Each row comes from the steps of one walk. Every step used is in the known rows, and no mark comes twice. Write the walk behind each row, first mark first.
Known rows:
nopo/nodum/felib/bufo: [-.14,.14,-.01,-.01,-.41,.17,.03,.30,.36,.20,.01,-.44,.09,.05,-.13,.20,-.02,-.21,-.04,.07,.11,.52,-.49,-.09,-.21,.00,.07,.19,-.32,.10,-.04,-.04,.01,-.06,-.02,.09]
domuf/sevan/nopo/nodum: [-.15,-.21,.28,-.13,-.34,-.10,.10,.21,.36,.07,.02,-.37,.20,-.23,.19,.21,-.21,-.06,-.12,.07,.10,.11,-.45,-.02,-.01,-.03,.40,.33,-.22,-.40,-.27,.06,.35,.32,.01,-.11]
felib/nodum/nopo: [.01,-.07,-.01,-.10,-.36,.13,-.07,-.03,.12,-.08,.11,-.42,.00,-.11,.12,.20,-.27,-.12,-.19,.09,-.01,.08,-.46,-.12,.01,-.04,.18,.33,-.31,.27,.02,-.13,-.04,.04,.21,.28]
nodum/felib/bufo: [-.02,.25,-.06,.12,-.32,.17,-.03,.16,.20,.11,.00,-.40,-.05,.08,-.16,.12,.04,-.07,-.15,.11,.15,.55,-.45,-.14,-.08,.13,-.10,.20,-.15,.27,.02,.00,-.12,.00,.14,.20]
sevan/felib: [-.09,.28,.19,-.16,-.30,.06,-.08,.02,.00,.10,.04,-.14,.09,-.11,.28,.07,.25,.16,-.10,-.01,.12,.20,-.24,-.01,.09,.14,.10,.24,-.06,-.08,-.29,.24,.05,.08,.08,.05]
ripuz/moso/domuf/sevan/felib: [.00,.58,.52,-.18,-.58,.18,-.19,-.05,.19,.10,-.20,-.32,.35,-.24,.27,.08,.21,.22,-.20,-.06,.04,.17,-.45,-.03,-.05,.12,.12,.39,-.05,-.09,-.27,.04,.31,.46,.09,.07]
domuf/sevan/felib/nodum/nopo/bufo: [-.17,.02,.39,-.28,-.59,.00,.12,.12,.29,.09,.17,-.31,.28,-.20,.09,.24,-.16,-.13,.06,.27,.11,.16,-.72,-.07,.02,-.16,.32,.47,-.56,-.04,-.26,.02,.26,.27,.21,.29]
bufo/felib/nodum/nopo/sevan/domuf: [-.19,-.12,.34,-.20,-.44,.03,-.25,.26,.33,-.03,.25,-.68,.02,-.17,.19,.36,-.39,-.04,.07,.27,-.16,.09,-.61,-.05,.12,-.07,.20,.37,-.48,-.05,.00,-.20,.12,.02,.23,.29]
bufo/felib/nodum/nopo/sevan/ripuz/moso: [-.27,-.20,.40,-.21,-.69,.00,-.08,.14,.37,.21,.25,-.49,.14,-.06,.34,.17,-.27,-.08,-.15,.33,-.24,.17,-.49,.20,.06,-.15,.06,.34,-.44,.18,.01,-.27,.18,.15,.11,.31]
ripuz/moso/domuf/sevan/felib/nodum: [.03,.48,.60,-.25,-.69,.25,-.17,-.10,.15,.00,-.15,-.40,.43,-.19,.31,.14,.01,.07,-.24,-.08,.01,.18,-.63,-.04,.05,.04,.06,.49,-.33,-.02,-.19,.00,.35,.30,.24,.19]
bufo/felib/nodum/nopo/sevan/ripuz/moso/domuf: [-.10,.00,.50,-.23,-.76,.18,-.34,.03,.35,.07,.12,-.60,.19,-.17,.31,.31,-.40,-.03,-.17,.23,-.24,.08,-.59,.03,-.01,-.19,.13,.36,-.45,.30,.00,-.31,.25,.14,.28,.36]
felib/nodum/nopo/sevan/domuf: [-.13,-.29,.23,-.29,-.45,.20,-.28,.09,.36,-.14,.02,-.54,.08,-.33,.24,.32,-.48,-.05,.05,.24,.01,-.05,-.60,.07,.09,-.01,.31,.37,-.36,.01,-.05,-.10,.14,.20,.08,.21]
moso/domuf/sevan/felib/nodum/nopo/bufo: [.00,.20,.49,-.31,-.65,.18,-.13,.02,.26,-.03,.04,-.43,.35,-.28,.06,.37,-.28,-.08,.03,.16,.09,.07,-.82,-.22,-.06,-.18,.39,.46,-.57,.08,-.26,-.05,.33,.26,.38,.34]
felib/nodum/nopo/sevan/domuf/moso/ripuz: [-.08,-.10,.45,-.12,-.41,.19,-.21,-.09,.25,-.17,-.14,-.52,.13,-.29,.30,.35,-.46,-.08,-.28,.12,-.06,-.06,-.77,.08,-.04,-.19,.22,.50,-.37,.23,-.06,-.12,.36,.35,.31,.20]
bufo/nopo/sevan/domuf/moso: [-.23,.11,.46,-.13,-.17,.05,-.13,.18,.17,.02,-.08,-.40,.08,-.14,.28,.11,.02,.18,-.09,.00,-.02,-.01,-.46,.16,.00,.06,.14,.44,-.13,-.26,-.18,-.19,.24,.22,.09,.08]
nodum/felib/bufo/nopo: [-.03,.21,.01,.15,-.25,.06,.04,.23,.05,.22,.01,-.50,-.13,.07,-.15,.25,.02,-.07,-.23,.13,.12,.41,-.45,-.19,-.10,.08,-.14,.30,-.23,.31,-.01,-.33,-.18,-.21,.32,.29]
bufo/felib: [-.07,.38,.16,.10,-.10,-.09,-.06,.15,.09,.13,.23,-.40,-.05,.13,.01,.03,.16,.11,-.01,-.04,-.08,.32,-.19,-.27,.02,.06,.07,.15,-.07,-.06,.01,-.05,-.07,-.14,.20,.12]
nopo/nodum: [-.11,.11,.07,-.12,-.22,.09,-.03,.13,.29,.10,.00,-.29,.13,-.02,.11,.09,.03,-.04,.04,-.13,.08,.18,-.19,-.08,-.08,-.01,.34,.14,-.13,-.16,-.09,.04,.09,-.03,-.11,-.06]
bepil/nopo: [-.08,.18,.04,-.07,-.14,-.02,-.02,.07,-.07,-.02,.14,-.23,-.10,-.13,.01,.06,-.16,-.06,-.04,.01,.22,-.06,-.36,-.20,.05,.10,.12,.12,.04,-.06,-.10,-.01,.04,.06,.18,.13]
nodum/felib/bufo/nopo/sevan: [-.12,.00,.09,.04,-.33,.11,-.01,.32,.19,.21,.00,-.51,-.07,.04,-.21,.26,-.15,-.20,-.01,.20,.07,.38,-.51,-.15,-.07,.08,-.07,.20,-.30,.17,.04,-.43,-.09,-.04,.28,.24]
nodum/nopo/bufo/felib: [-.13,.25,.12,-.06,-.26,-.16,-.02,.28,.32,.25,.36,-.36,-.03,.05,-.20,.19,.00,.00,.18,.19,-.05,.31,-.28,-.23,-.12,-.17,.30,.20,-.23,.13,-.06,-.21,-.07,-.08,.16,.30]
felib/nodum/nopo/sevan: [-.08,-.28,.06,-.21,-.44,.17,-.13,.03,.27,-.07,.10,-.47,.05,-.17,.07,.21,-.41,-.23,.04,.19,-.05,.07,-.51,-.08,.05,-.06,.26,.21,-.40,.14,.07,-.25,.04,.21,.17,.18]
domuf/sevan/felib: [-.13,.26,.35,-.07,-.31,-.01,.07,.06,.10,.10,-.01,-.26,.19,-.18,.29,.03,.21,.12,-.12,.06,.12,.16,-.43,-.07,.09,.16,.16,.31,-.14,-.31,-.23,.20,.22,.37,.10,.00]
domuf/sevan/nopo/bufo: [-.10,-.02,.34,-.14,-.26,-.14,.09,.17,.36,.12,.07,-.20,.17,-.12,-.07,.17,-.17,.07,.10,.17,.23,.18,-.42,-.06,.04,-.03,.39,.33,-.12,-.27,-.29,.06,.25,.28,.08,.09]
bepil/felib: [-.03,.43,.06,.07,-.14,.10,.12,.02,-.14,.16,.13,-.16,-.03,-.05,-.06,-.04,.04,-.02,.04,-.12,.12,.10,-.28,-.10,.05,.12,.08,.05,-.07,-.08,-.12,.27,.00,.01,.08,.16]
felib/bufo/nopo/sevan/domuf: [-.18,-.04,.28,-.05,-.17,.12,-.20,.25,.15,.07,-.08,-.50,.03,-.03,.08,.30,-.33,.08,.11,.21,.26,.18,-.49,-.03,.13,.09,.13,.42,-.26,-.07,-.10,-.33,.01,-.27,.16,.19]

Write each row's walk:
[-.08,.36,.31,-.11,-.26,-.04,.01,.23,.23,.11,.34,-.36,.11,.30,-.15,.13,-.07,-.04,.27,-.01,.01,.40,-.38,-.27,.08,-.18,.16,.24,-.41,.00,.04,-.12,.00,-.40,.26,.32]
nopo/bufo/felib/nodum
[.12,.54,.21,-.11,-.40,.27,-.34,-.13,.23,.03,-.19,-.30,.17,-.08,.05,.08,.08,.21,-.13,-.18,.02,.19,-.18,-.09,-.13,.10,.13,.27,.12,.19,-.07,-.12,.06,.14,.03,.12]
ripuz/moso/domuf
[-.16,-.02,.25,-.05,-.33,.15,-.18,.37,.28,.16,-.08,-.61,-.05,-.12,-.03,.39,-.21,-.02,-.01,.28,.13,.26,-.57,.01,-.01,.13,.00,.35,-.27,.02,-.10,-.28,.02,-.07,.19,.26]
nodum/felib/bufo/nopo/sevan/domuf
[-.24,-.34,.33,-.11,-.50,-.01,-.08,.15,.25,.05,.31,-.55,.01,-.10,.34,.25,-.39,-.11,-.10,.36,-.17,.07,-.56,-.01,.12,-.17,.16,.26,-.54,.09,.02,-.15,.16,.04,.29,.28]
bufo/felib/nodum/nopo/sevan/ripuz
[-.13,.36,.32,-.07,-.14,.12,-.16,.05,.18,-.09,-.09,-.29,.09,-.09,.30,-.01,.21,.31,-.21,-.08,.06,.14,-.42,.18,-.03,.12,.10,.45,.02,-.18,-.19,.22,.22,.28,-.05,.06]
sevan/domuf/moso
[.08,.19,.44,-.15,-.35,.04,-.16,.06,.35,-.02,-.07,-.33,.22,-.22,-.10,.29,-.30,.12,.08,.08,.22,.09,-.50,-.23,-.04,-.06,.44,.35,-.14,-.16,-.31,.02,.33,.27,.26,.13]
moso/domuf/sevan/nopo/bufo
[-.15,.03,.09,.02,-.20,.04,.06,.27,.10,.19,.04,-.43,.11,.16,-.02,.25,-.20,-.13,-.03,.00,.21,.31,-.39,-.19,-.06,-.09,.17,.38,-.36,.04,-.08,-.36,-.05,-.51,.14,.13]
felib/bufo/nopo/nodum
[-.10,-.18,.12,-.22,-.33,-.03,-.02,.18,.26,.09,.08,-.27,.14,-.15,.17,.25,-.18,.00,-.09,.00,.09,.14,-.27,.04,.02,-.02,.35,.28,-.14,-.18,-.32,.10,.19,.04,-.01,-.06]
sevan/nopo/nodum
[-.04,.09,.10,.01,-.36,-.05,-.04,.12,.12,.03,.33,-.57,-.05,.02,.05,.21,-.19,-.12,-.15,.12,-.18,.22,-.49,-.25,.01,-.11,.07,.32,-.42,.21,.09,-.25,-.08,-.11,.38,.35]
bufo/felib/nodum/nopo
[-.08,.19,.50,-.02,-.16,.15,-.23,-.08,.23,-.08,-.25,-.32,.10,-.18,.26,.18,-.12,.15,-.13,-.05,.03,.05,-.48,.05,-.04,-.03,.22,.33,-.03,-.05,-.13,.07,.38,.33,.14,-.03]
nopo/sevan/domuf/moso/ripuz
[-.21,.11,.23,-.12,-.35,.02,.08,.32,-.02,.26,.10,-.34,.20,.05,.17,.29,-.04,-.07,-.09,.06,.22,.32,-.46,-.06,.00,-.06,.11,.46,-.48,-.02,-.33,-.18,.03,-.44,.20,.13]
sevan/felib/bufo/nopo/nodum
[-.16,-.07,.40,-.30,-.41,.08,-.03,.13,-.05,.09,.14,-.34,.15,-.09,.28,.27,-.14,-.12,-.01,.08,.01,.03,-.47,-.03,.19,-.01,.08,.35,-.47,-.11,-.18,-.22,.11,-.13,.37,.20]
bufo/nopo/sevan/felib/nodum
[.06,.27,.63,-.14,-.46,-.06,-.12,.19,.29,-.01,.22,-.57,.24,-.01,-.12,.36,-.40,.01,.09,.09,.01,.21,-.72,-.37,.07,-.22,.27,.44,-.51,-.12,-.14,-.14,.32,-.06,.55,.34]
moso/domuf/sevan/nopo/bufo/felib/nodum
[.11,.40,.30,.06,-.20,.18,-.22,-.09,.18,-.11,-.24,-.46,.12,-.18,.06,.11,-.08,.13,-.07,-.10,.08,.05,-.43,-.36,-.07,.11,.26,.22,-.05,-.12,.00,-.05,.21,.33,.23,.05]
moso/domuf/sevan
[-.11,.12,.51,.12,-.14,.10,-.14,.07,.06,.03,-.22,-.47,.07,.00,.12,.31,-.34,.08,-.21,.07,.17,.17,-.67,-.04,-.03,-.09,.05,.55,-.27,.16,-.11,-.33,.21,-.13,.39,.18]
felib/bufo/nopo/sevan/domuf/moso/ripuz
[.01,.16,.42,-.24,-.77,.12,-.13,.20,.59,.19,-.17,-.55,.33,-.39,.07,.34,-.07,-.09,-.31,.05,-.09,.20,-.55,.09,-.28,-.03,.21,.35,-.16,-.10,-.30,-.09,.45,.61,.03,.02]
ripuz/moso/domuf/sevan/nopo/nodum/felib
[-.28,-.14,.32,-.07,-.44,.08,-.05,.15,.20,.29,-.07,-.29,.15,.07,.21,.14,-.21,.06,-.11,.26,.19,.27,-.36,.21,.08,.01,-.01,.40,-.22,.16,-.11,-.37,.09,-.16,.04,.21]
felib/bufo/nopo/sevan/ripuz/moso
[-.13,.33,.53,.18,-.16,.12,.05,.10,-.17,.15,-.09,-.38,.05,-.03,-.01,.25,-.39,-.05,-.13,.00,.19,.09,-.79,-.01,.02,-.12,-.03,.46,-.37,.10,-.20,-.12,.23,-.15,.44,.27]
bepil/felib/bufo/nopo/sevan/domuf/moso/ripuz
[-.05,-.01,.06,-.22,-.41,.10,-.03,.09,.32,.04,.18,-.32,.10,-.03,-.12,.23,-.30,-.14,.11,.14,.10,.17,-.46,-.14,-.04,-.17,.34,.32,-.38,.24,-.05,-.15,.00,-.08,.13,.33]
felib/nodum/nopo/bufo
[-.16,.40,.26,-.10,-.17,-.20,.07,.35,.08,.19,.43,-.24,-.07,.12,-.27,.11,-.10,-.09,.30,.06,.16,.17,-.38,-.31,.00,-.13,.19,.10,-.16,-.13,-.12,-.13,.05,-.22,.27,.28]
bepil/nopo/bufo/felib
[-.24,.13,.37,-.02,-.36,.15,-.08,.36,.27,.11,-.09,-.57,.04,-.04,.04,.21,-.04,.00,-.19,.19,.02,.34,-.76,.15,-.13,.08,-.14,.49,-.32,-.01,-.10,-.24,.16,.19,.20,.25]
nodum/felib/bufo/nopo/sevan/domuf/moso
[-.12,.09,.44,-.30,-.54,.21,-.32,-.01,.18,.03,-.09,-.26,.12,-.30,.27,.15,-.37,.04,-.06,.11,.15,-.19,-.46,.10,.00,.01,.18,.16,.01,.02,-.21,-.09,.37,.33,.10,.13]
bepil/nopo/sevan/ripuz/moso/domuf
[-.05,.36,.05,.22,-.11,.04,.20,.16,-.31,.25,.17,-.30,-.06,.12,-.19,.11,-.19,-.10,-.04,.00,.26,.24,-.49,-.21,.07,.04,-.08,.26,-.31,.12,-.11,-.14,-.17,-.44,.35,.37]
bepil/felib/bufo/nopo
[-.14,.03,.27,-.21,-.19,.17,-.30,.12,.33,-.04,-.12,-.35,.07,-.21,.22,.15,-.12,.18,.18,.07,.12,.06,-.31,.07,.13,.16,.30,.19,-.01,-.30,-.11,.08,.17,.20,-.10,-.01]
nopo/sevan/domuf
[-.11,-.02,.18,-.09,-.12,.02,-.06,.14,.10,.11,.01,-.35,-.03,-.04,.04,.15,-.09,-.02,.09,.03,.02,.03,-.20,-.14,.03,.06,.21,.15,-.11,-.09,-.02,-.36,-.01,-.02,.19,.07]
bufo/nopo/sevan
[.03,.02,.30,-.03,-.62,.17,-.09,.27,.44,.04,-.13,-.66,.22,-.25,-.09,.44,-.37,-.14,-.25,.17,.13,.36,-.83,-.18,-.20,-.05,.19,.37,-.41,-.02,-.23,-.05,.34,.29,.27,.10]
moso/domuf/sevan/nopo/nodum/felib/bufo
[.09,.24,.42,-.13,-.52,.08,-.21,-.05,.29,.02,-.18,-.40,.26,-.29,.13,.19,-.14,.18,-.29,.02,.05,.10,-.44,-.02,-.04,.09,.19,.43,.03,-.05,-.26,-.09,.31,.49,.14,.08]
ripuz/moso/domuf/sevan/nopo
[.02,.35,.56,-.05,-.35,-.12,-.13,.23,.33,.09,.16,-.47,.17,-.07,-.16,.30,-.21,.14,.13,.11,.04,.22,-.51,-.35,-.01,-.14,.34,.34,-.27,-.19,-.25,-.10,.28,.10,.42,.20]
moso/domuf/sevan/nopo/bufo/felib
[-.16,-.17,.18,-.01,-.54,-.01,.17,.38,.45,.19,.03,-.54,.16,-.15,-.07,.29,-.25,-.22,-.21,.26,.17,.46,-.73,-.03,-.12,-.01,.13,.37,-.39,-.14,-.21,-.01,.25,.28,.11,.06]
domuf/sevan/nopo/nodum/felib/bufo
[-.03,.31,.23,.02,-.22,-.01,-.02,.11,.05,.01,.27,-.48,.00,.21,.06,.10,-.04,-.01,-.04,-.05,-.09,.33,-.40,-.27,.13,-.03,.00,.25,-.34,.02,.10,-.10,-.04,-.29,.34,.25]
bufo/felib/nodum
[-.08,.09,.35,-.20,-.37,-.15,.00,.27,.20,.13,.42,-.34,.11,.17,-.10,.27,-.26,-.02,.11,.13,.03,.36,-.46,-.14,.18,-.20,.17,.37,-.44,-.02,-.20,-.06,.07,-.34,.36,.33]
sevan/nopo/bufo/felib/nodum
[.01,.41,.42,.07,-.10,.10,-.19,-.15,.10,-.07,-.26,-.31,.06,-.14,.30,.16,.02,.27,-.35,-.11,.08,.06,-.43,.01,-.04,-.02,.14,.44,.07,.09,-.19,.18,.30,.16,.19,.06]
sevan/domuf/moso/ripuz
[-.11,.22,.20,-.01,-.26,.02,.03,.16,-.18,.19,.08,-.29,.08,.08,.15,.21,.03,.08,-.17,.13,.23,.32,-.43,-.09,.11,.07,-.05,.46,-.31,.11,-.28,-.15,-.10,-.37,.35,.23]
sevan/felib/bufo/nopo
[-.02,.13,.02,-.01,-.39,.13,.15,.01,-.11,.06,.27,-.34,-.02,-.16,-.03,.15,-.31,-.27,-.12,.06,.02,.00,-.58,-.12,.03,-.05,.08,.22,-.41,.18,-.07,.08,-.02,.03,.25,.37]
bepil/felib/nodum/nopo
[-.25,.03,.24,-.22,-.43,.07,-.03,.27,-.08,.06,.20,-.19,.07,-.08,.04,.13,-.33,-.17,.13,.21,.37,.18,-.71,-.08,.18,.09,.02,.20,-.31,-.12,-.25,-.03,.11,.05,.24,.15]
bepil/nopo/sevan/felib/bufo
[.02,.29,.48,-.27,-.83,.21,-.17,-.09,.22,.00,-.07,-.50,.36,-.37,.30,.26,-.14,-.02,-.33,.09,-.06,.07,-.74,.00,-.07,-.04,.12,.57,-.41,.19,-.20,-.15,.30,.49,.28,.28]
ripuz/moso/domuf/sevan/felib/nodum/nopo
